In the rows, zero is written as 128.
Known rows, with every way that one mark hangs from another
[k485 k335]: [129  81  86 154 130 152 116 160 139 145 129 175 139 119 127  81 163 133
 126 136  89 146  83 135  80 108 144 129  74  98  96 146 154 142 102 104
 129 136 150 148 134 157 130  90 190 149 148 122 136 153  94 147 159 115
 115 155  90 128 101 103 129 134]
[k275 [k335 [k28 k485]]]: [130 104 102 149 225 118 160 166 128 127 134 121 164 128 120  86 157 152
 106 148 117 123 149 126 109 144 163 111 145  87 117  95 173 104 130 137
 109 136 176 125 143 141 102 127 128 122 137 114 165 138 121  92 150 145
 128 111 102  96 188  77 159 125]
[k485 k28 k275 k340]: [128  91  83 144 235 138 109 186 138 124 116  68 128 152 146 107 114 106
 112 161  63 153  99 124  48 114 137  49 133 118 128 154 169 135 144  94
 118 163 187 128 105 161 122  60 121 196 132 115 182 147  81 152 145 101
 145 179 107 108  92 108  86 127]
[k485 k340]: [124  52  97 132 175 135  94 171 137 143 139 153 106 133 145  75 142 117
  92 124  98 151 120 126  88 112 109  55  74 128 114 124 136 119 114  93
 114 146 154 145 120 158 114  67 141 160 138 114 144 143  97 174 148  92
 123 150 116 125 115  90 102 121]
[k485 k275 k335]: [131  93  88 179 125 148 131 133 146 121 121 129 137 124 136 102 150 118
 142 138  56 159  97 134  59 101 156  97  83 114 112 142 176 147 104 111
 136 145 173 119 121 154 137  71 174 174 145 115 130 154  88 141 154 122
 116 180  74 136  66 109 109 141]
[k340 k275 k485]: [123 132 135 197 117 117  78 150 129 159 135 123 115 129 140  84 145 171
 137  64  81 151 187 121  89 110 124 151  75  99 105 142 147 116 114 132
 130 132 180 140 133 151 109  51 128 171 169 112 138 141 157 168 127 106
 125 151 123  86 149 138 184 121]
[k28 k340]: [115 110  80 115 219 143  98 161 122 123 134 186 103 126 151  99 151 115
 116 113 101 153 113 128 115 120 122  83  78  84  79 142 140  89 118 121
  96 143 159 149 129 167  95  71 138 147 140 126 151 146  68 147 154 102
  93 136 100 120 123  88 139 128]
[k692 [k275 k335 k485]]: [122 138 105 122 121 156 127 171 143 194 141 139 139 111 142 136 164 153
  95 163 121 132 157 106 103 125  93 173 122 148 108  66 114 106  80 132
  91 128 159 149 169 118 113 106 107 101 138 121 166 142 133 115 140 123
 112 130 111 118 167  70 178 117]
[k335 k28 k340 k485]: [123  49 125  90 162 145 179 196 111 175 146 126 152 156 129  93 160 112
 100 131 143 131 152 147 146 116 158 105 128 106 105 111 151 118 145 127
  47 152 161 120 124 153  71 137  91 103 130 139 111 147  83 130 131 130
 166  95  64 136 168 113 168 127]
[k275 k335 [k340 k28]]: [127 127 162 139 238 116 134  93 134 144 111  74 165 121 115  98 136 136
  91 151  59 103 203 111  96 114  93 165  98 108  84  70 149  95  78 164
 138 132 124 140 150 151 138 103  67 128 145 129 123 133 157 122 155 113
 116 125 111 107 176  83 149 124]
[k335 [k275 k485]]: [133 121 161 114 163 136 101 167 129 150 147 179 102 119 153 109 151 122
 106 145 102 173 179 123 150 118 140 156  99 120  74  99 116 130 112 121
  58 137 132 127 116 154 108 103 147 115 122 121 154 154  83 119 133 128
 115 120 124 117 129  94 160 134]
[k275 [k335 k340] k485]: [124  86 183 110 120 133 137 152 139 166 127 107 163 128 123 132 144 118
  82 161  99 161 175 103 117 126 129 203 118 101  91  67 121 104  78 146
  74 136 113 116 153 144 107 115  71 104 125 123 158 149 133 113 136 119
 125 119  94 114 166  71 168 135]
[k340 [k275 k335 k485]]: [130 147 154 168  90 122 128 137 133 135 128 140 150 128 121 124 153 141
 107 149  82 160 194 107  93 131 124 194  89  97 104  97 138 110  75 161
 113 118 138 122 163 144 110  69  96 143 154 102 167 143 152 114 132 132
 135 142 100  69 157 103 180 130]
[k340 [k28 [k275 k335]]]: [120 168 103 136 167 123 114 131 133  99 118  58 150 120 141  77 133 155
 112 107  71 142 170 112  88 119 130 149 114  76  85  84 150 110 105 148
 133 146 151 113 133 170 114  89 140 144 147 123 130 146 124  98 136 131
 118 148 108  91 131 112 161 139]
[k335 [k28 k275] k340 k485]: [116  94 121  94 119 141 179 195 111 118 139 102 156 154 137 103 159 114
 122 110 139 146 167 147 140 118 176 110 146  86 114  98 143 125 145 131
  54 160 163 103 121 161  59 129  92 107 132 141 126 146  80 103 121 144
 171 102  52 135 133 127 167 141]
[k28 k335 k340 [k485 k275]]: [105 207  98 186 185 119 129 169 130  88 102 142 115 123 162 105 150 136
 161  19  65 163 101 135 114 122 171  40 123  87 111 151 163 103 148 139
 111 169 193 121 106 172  93  67 118 187 133 116 176 149  84 110 150 123
 115 151  62 112  97  93 112 138]
[k692 k275]: [115  95  74 119 191 168  94 154 139 198 154 166 102 114 150  98 166 153
 107 118 125 119 131 121 113 110  95 104 102 139  95 103 130 128 105  93
  94 139 175 162 144 133 108  98 178 121 145 127 127 149 112 163 142 106
 106 136 106 136 137  88 158 116]
[k692 [k275 [k485 k28]]]: [111 154  82 112 180 168 102 223 141 210 136 155 131 123 150 143 162 151
 110 155 122 124 116 119  93 120 107 164 146 122 106 120 135 123 119 106
  77 141 174 161 152 122 110 105 138 116 129 136 178 153 110 126 138 118
 128 138 112 114 149  96 181 115]
[k340 k28 [k275 k335 k485]]: [127 188 142 180 107 114 127 138 130 144 123  81 161 134 125 107 148 148
  97 117  69 147 215 107  84 113 114 209  99  85  96  96 157  93  87 187
 125 122 128 105 155 154 117  59  89 149 149 108 143 146 168 102 126 129
 146 153 113  57 165 123 194 128]
[k275 [k335 k28]]: [130  96  96 142 215 145 148 160 126 138 140 125 156 138 115  88 151 142
  90 189 110 132 156 118  91 146 140 136 112  99 106  91 151 113 112 143
  96 132 173 128 148 151 101 130 127 119 140 122 138 137 115 115 146 139
 121 126  95 105 176  84 152 129]
[k275 k335]: [135  84 122 126 199 139 123 128 138 148 130 126 146 118 125  90 137 147
  94 166  93 141 150 108  91 138 127 132  93 110  91  98 142 109  90 125
 116 131 152 144 148 143 116 105 136 133 153 112 145 140 120 135 148 120
 108 126 110  99 163  73 143 129]
[k340 k485]: [123  99 121 147 150 122  81 183 137 173 136 118 113 120 152  87 144 165
 125  88  92 142 148 121  87 113 126 132  79 112  97 129 138 105 120 112
 121 143 181 148 121 146 118  86 141 148 155 126 150 140 126 164 139 101
  99 143 134 121 150 107 159 120]
[k28 [k485 k335]]: [126  84 103 163 160 116 127 159 144 130 124 175 147 111 136  81 167 149
 142  81  95 132  82 144  97 109 172 110 102  90 108 155 177 130 125  94
 139 140 159 140 131 150 127  90 191 151 142 115 164 154 101 122 166 118
 119 133 102 116 118  92 142 127]
[k692 [k275 [k335 k340]]]: [116  60 130 118 195 173 124 116 135 211 145 110 141 121 128 105 148 140
  87 141 121 128 160 106 132 115  89 144 147 128  89  60 120 133  92 108
  79 137 152 150 160 141 100 111 107 105 142 129 129 147 138 156 139 105
 114 121  88 127 161  68 161 122]
[k28 k275]: [115 128 103 117 154 135  87 148 138  80 135 146 114 118 149  91 153 139
 134 116  95 158 148 123  99 123 153 113  85  84  93 117 135 125 109 105
 113 148 163 134 127 157  98  91 181 146 152 123 135 147  94 127 136 127
 108 145  93 118 105 109 146 139]
[k485 k275]: [124  93 112 140 174 143 110 124 144 122 135 117 108 123 146 105 144 125
 128 139  72 156 138 124  76 108 147  83  79 117  98 122 163 122 113 113
 107 147 182 115 113 140 119  78 171 164 150 108 126 151  93 148 144 116
 103 158  98 134  99  98 126 133]
[k28 k340 k485]: [111 117  94 123 232 111 111 169 126 106 128 182 112 121 158  97 156 132
 131  54 109 137 111 138 133 117 153  62 109  71  94 153 160  78 141 114
 103 148 165 140 126 159  92  70 144 147 136 118 176 150  78 124 161 108
  98 114 113 112 131  79 155 122]
[k692 [k275 k335 k340]]: [121  99 133 134 219 155 137 100 138 182 130 129 148 111 121 124 154 145
 101 164  99 101 179 111 116 115  70 138 120 151 101  55 122 116  70 130
 114 128 156 173 171 125 123 113  81 104 150 129 141 130 156 145 156 109
 102 118  96 131 169  66 155 113]
[k275 k340 [k485 k335]]: [121 132 159 157 104 127 133 162 146 133 113 185 155 117 118 139 176 108
 126 151  73 132 145 137  88 101 124 184  64 117 108 115 138 117  66 142
 117 128 117 149 148 140 144  97  93 123 138 135 160 145 129 118 161 117
 119 143  86 140 117  98 151 130]
[k335 k28]: [120  94  78 132 213 149 124 189 125 141 150 171 123 141 129  77 168 131
 101 162 120 127 142 135 102 129 149 104  97  97 102 118 161 118 133 122
  87 137 177 130 128 150  97 120 173 127 135 128 120 145  95 137 142 133
 122 135  96 127 157 105 155 128]
[k692 [k275 [k335 k340 k485]]]: [127  60 120 100 145 165 165 141 126 219 140 102 158 125 136 120 148 145
  94 121 135 126 152 116 138 120  96 123 153 149 101  66 119 123 106 115
  72 142 157 153 160 131  89 117  70  96 144 130 134 142 121 145 137 112
 139  94  83 124 169  74 170 118]
[k275 k340]: [119  79 162 121 229 128 105 117 139 135 130 166 124 119 125 100 158 123
 112 146  80 117 172 129 112 109 115 117  68 114  86 106 139 112  87 123
 116 135 140 154 139 144 125 103 119 129 151 128 130 139 126 156 159 105
 104 124 101 136 143  87 141 122]
[k28 [k275 k340 k485]]: [108 174 173 121 117 112 107 153 143  72 117 150 131 116 141 141 169 115
 138 141  83 145 195 128 105 114 138 171  77  98 105  90 119 104  77 144
 106 143 133 132 140 142 111  96  97 122 139 131 158 138 123  96 141 132
 111 133  90 135 112 108 166 138]

Rows
[119 123  45 176  90 163 141 235 136 184 140 171 139 143 138 123 181 113
 104 139 130 141 101 143  98 100  99 116 123 145 149 107 130 135 110 119
  94 140 165 145 148 140 113  88 110 124 116 136 167 144 105 127 145 118
 142 159  85 146 109 105 134 117] => [k692 [k275 [k485 [k335 k28] k340]]]
[117 141 201 144 149 150 112 168 126 176 128 162 121 127 138  98 147 122
 113  93  92 188 180 117 175 121 145 183 125 110  73  90  99 156 119 136
  44 158 118 119 107 183  91 121 110 124 112 137 139 159 112 130 121 126
 139 132  70 126 124  98 146 147] => [k28 [k335 [k275 k485] k340]]
[119 141  76 155  78 169 117 195 147 197 138 186 129 114 145 132 183 140
 119 133 116 138 103 133  94 105 108 169 104 136 108 110 132 130  89 110
  95 133 155 153 155 127 125  90 149 116 132 132 164 153 115 128 147 118
 117 155  94 136 114  96 164 121] => [k692 [k275 [k485 k335]]]
[117 108 102 138 158  95 103 168 138  59 126 125 119 122 159  81 151 134
 143  54  99 153 127 138 111 111 160  49 121  93 132 129 150 116 136  90
 133 161 165 127 117 163  99  63 143 162 136 110 180 142  99 114 146 112
 131 136 111 112  97 102 117 130] => [k28 k275 [k485 k340]]
[127  61 141  68 195 147 144 197 122 188 126  92 164 144 135 108 133 128
 109 132 122 130 115 133 116 118 151 123 149  92  86 147 154 131 147 100
  67 159 153 146 125 154  89 121  98 124 139 139 156 155  86 144 137 112
 173 103  91 107 164 107 168 127] => [k335 k340 [k485 k28]]
[111 199 111 122 100 121 126 179 127  57 108 129 144 127 153 149 148 113
 125 127  91 183 159 112 105 135 141 160 108  74 106  98 111  79  92 164
 102 144 147 124 149 165  84  73  69 128 130 125 201 139  85  71 141 135
 108 136  88  97 114  90 161 144] => [k28 [k275 k335 k485] k340]
[135 115  69  94 183 167 159 192 129 211 127  95 166 124 140 123 139 168
 106 161 127 107 119 114  97 137 109 126 164 141 112 103 138 128 126 113
 100 141 189 179 162 126  99 120  94 114 148 130 167 139 110 127 141 127
 152 106 103  93 176  84 171 113] => [k692 [k275 [k335 [k485 k28]]]]
[117 185 140 170 243 142 120 159 137 128  89  91 149 137 125 125 132 132
 145 153  35 132 134 123  61 126 147 126 129 109 111 136 165 150 127 140
 126 161 181 142 118 159 128 104  95 181 142 134 160 145 124 133 146 125
 142 170  60 112 119 112 111 137] => [k485 [k28 k335] [k275 k340]]
[134 101  79 124 133 138 183 197 121 123 141 107 135 149 145 116 158 125
 126 145 111 138 142 147  91 123 171  54 115 130 124 118 171 114 146 138
  82 152 207 107 112 138  89 105 120 137 142 121 119 140  70 111 135 146
 155 120  75 133 136 120 144 129] => [k335 k28 [k485 k275]]
[131  48 132 171 205 168 150 152 112 161 144 156 154 144 112  71 155  91
 115 142 105 162 147 142 164  98 159 159 140  87  90 113 145 175 133 115
  54 148 132 118 113 190  99 121 146 116 114 144 122 160  81 130 141 131
 148 131  63 138 106 113 134 145] => [k485 [k335 k28 k275 k340]]
[117 135  47 143 224 177 151 172 117 170 141 145 139 136 134 111 160 133
  97 149 130 123 141 123 124 130  98 115 145 118 113  75 129 106 118 145
  83 136 189 157 163 149  84 104  99 109 131 134 159 136 102 118 145 125
 111 124  86 118 165  79 159 118] => [k692 [k275 [k335 [k28 k340]]]]
[123 153 149 149 161 128 130 200 142 148  95 155 178 128 113 153 162 108
 131 185  69 120 120 133  70 109 132 216 108  93 111 148 152 130  94 136
 118 135 130 160 149 146 145 108  85 130 129 144 197 149 123 109 164 121
 144 146  89 115 129 106 154 129] => [k275 k340 [k485 k28 k335]]
[117 176  96 187  81 135 120 174 124 111 118 199 134 137 137 128 169 103
 135  92  82 175 131 132 100 107 131 157  71  69 106 158 144 104  97 156
 106 129 136 136 147 172 100  34 105 161 142 118 176 149  99 120 148 115
 128 159  82  93  98 121 166 134] => [k28 [k340 [k275 [k485 k335]]]]
[124 124  79 141 236 144 152 175 115 122 128 140 150 144 123 105 147 122
  94 166 108 141 143 122 112 145 134 111 122  88 103 100 145  93 117 157
  93 136 171 133 147 163  88  99  95 124 131 127 161 135  89 109 149 134
 115 127  85 103 166  83 146 131] => [k275 [k335 [k28 k340]]]
[130 101  65 180 142 134 118 177 135 150 118 113 141 138 137  59 144 116
 110  89  73 144  90 138  67  85 105  80  84 108 118 147 161 132 110 114
 152 147 135 135 120 180 142  49 140 175 132 127 133 149 103 152 155  93
 142 181 108 121  89 118  96 126] => [k485 k335 [k340 k28]]
[116 112  84 130 129 153 100 207 141 193 148 169 104 128 159 128 167 126
  90 129 128 142 130 123 109 106  83 104 104 156 130  94 112 112  97 105
  85 144 160 153 143 131 110  75 111 123 126 124 163 143 112 149 140  98
 122 145 116 138 124  88 144 111] => [k692 [k275 [k485 k340]]]
[110 136 138 123 170 144 115 157 144 185 140 175 116 112 142 149 181 130
 109 144 110 111 179 126 115 101  81 158  99 151 107  76 116 107  79 129
  89 134 142 161 159 119 121 104  87 100 134 137 147 140 142 134 148 108
 107 122 102 149 149  83 176 112] => [k692 [k275 k340 k485]]
[111 130  98 150 214 109 129 150 129  79 122 139 114 125 163 120 148 114
 144  58  80 151 117 139 111 105 166  39 115  87 104 149 175  83 141 120
 106 156 187 116 114 157 100  54 133 169 136 109 179 151  69 115 158 112
  98 134  98 116 102  84 132 129] => [k28 k340 [k485 k275]]
[150  57 122 100 160 129 143 178 113 156 144 138 108 135 160  79 128 113
 109 111 115 170 150 136 153 114 130  39 110 162 103 116 119 140 141  98
  79 155 149 144 105 166  92  81  97 136 131 120 145 138  58 146 137 111
 156 100 121 118 122 104 115 121] => [k335 k275 [k485 k340]]
[104 189  71 162 169 125 111 223 109  78 127 122 124 148 156 103 156 130
 143  79 107 161 157 140 108 124 152 106 119  60 124 127 136  91 148 151
  96 158 201 125 117 173  74  81 104 141 131 144 165 134  85 105 130 132
 112 143  91 116 126 133 159 136] => [k335 [k28 k275 [k340 k485]]]
[109  84 158 128 232 114 112 137 133 169 136  88 141 127 138  69 147 134
 103  42  97 123 158 128 135  90 141 129 136  67  80 117 173 104 135 114
  98 154 127 105 117 166 111  94 140 135 129 127 122 162 127 137 142  99
 129 124 109 118 148  98 167 127] => [k335 [k340 [k28 k485]]]
[136  89 149 128 167 129 106 182 128 149 144 168  99 131 156 101 142 102
  95 142 100 181 175 124 147 110 121 111 102 141  97 103 107 131 112 111
  66 145 127 127 109 164 107  79 114 132 113 119 167 148  80 133 135 111
 133 129 132 119 116  94 130 129] => [k335 [k275 [k485 k340]]]
[119 199 114 189 172 132  92 219 137 162  97  49 139 137 152 106 123 176
 150  96  48 156 118 117  47 128 155 131 135 106 118 153 157 136 154 132
 132 167 222 136 108 156 120  90 114 194 146 133 177 145 125 145 130 121
 136 180  99  98 127 132 134 135] => [k340 [k485 [k28 k335] k275]]
[140  93  81 109 157 132 154 214 128 136 115  61 142 153 158 113 118 116
 125 142  88 146  99 135  58 116 147  26 133 140 138 160 167 129 157 100
 111 166 192 134 109 149 108  68  86 178 138 119 177 142  60 142 140 110
 177 140 102 106 110 116 107 122] => [k335 [k485 k28 k275 k340]]
[108 137 159 130 197  89 116 123 138  57 118 138 136 107 142 106 162 139
 159  78  85 123 174 142 128 109 165 106 114  81 110 105 154 109 113 114
 135 150 152 135 132 148 106  99 131 139 149 122 166 140 125 101 154 126
 114 115  96 122 123  97 154 132] => [k28 [k275 k340] k485]
[141 128 111  93 252 144 147 207 101 153 122 144 132 140 159 103 122 115
 128 130 111 156 125 134 153 130 150  91 155 108  78 160 134 128 169 120
  58 159 168 163 110 176  78 100  95 134 125 139 180 148  25 118 142 126
 158  91 115  89 137 109 155 129] => [k335 k275 [k485 [k28 k340]]]
[119 134  85 179 123 133 101 198 124 143 115 148 130 129 152 104 148 134
 142  61  83 156  94 130  89 105 125 116  81  90 109 168 140  99 121 127
 125 147 175 155 127 168 113  58 108 159 143 139 173 142  90 146 157  96
  99 153 107 120 107 112 141 128] => [k28 [k340 [k485 k335]]]
[126 144 177 165 198  95 122 126 132 164 108  24 169 121 123  99 128 163
 105 106  49 108 216 109  91 107  86 183 101 111  98  77 141  83  88 176
 152 137 148 141 144 147 143  93  37 132 151 137 144 127 184 126 147 105
 115 128 138 102 190 102 165 118] => [k275 k335 [k340 k28 k485]]
[123 139  92 192 174 108 142 142 143 121 119  77 150 118 147  81 150 143
 142  48  57 128 116 141  74  87 161  98 119  81 106 146 205 115 137 126
 151 152 165  97 110 161 138  65 170 175 139 116 141 161 107 112 156 119
 130 162 104 111  96 116 133 131] => [k340 [k28 [k485 k275 k335]]]
[137 100  57 106 165 160 160 203 126 204 126  84 165 137 143 117 132 150
  95 157 127 116 108 120  94 131  91  87 166 160 133 101 129 130 129 103
 106 146 186 178 157 134 103  99  67 129 141 125 178 133 108 140 143 111
 160 112 107 102 164  86 137 108] => [k692 [k275 [k335 [k485 k28 k340]]]]
[141 103 110 157 234 164 117 180 125 162 119 147 153 128 126  82 132 128
 137 165  78 152  97 133 109 117 156 162 141  89  90 167 156 182 148  93
 100 145 152 161 117 179 126 106 177 152 127 139 165 160  70 130 152 127
 150 146 108  95 104 116 129 138] => [k485 k28 [k335 k275]]
[120 127  42 176 185 158 145 199 117 120 127 194 143 145 124  89 173 101
 124 134 105 147  83 149  92 117 149 110  96  76 115 154 159 120 127 132
 103 139 167 140 131 176 103  89 141 143 128 139 150 148  66 121 160 128
 119 155  67 129 111 113 135 136] => [k485 [k335 [k28 k340]]]
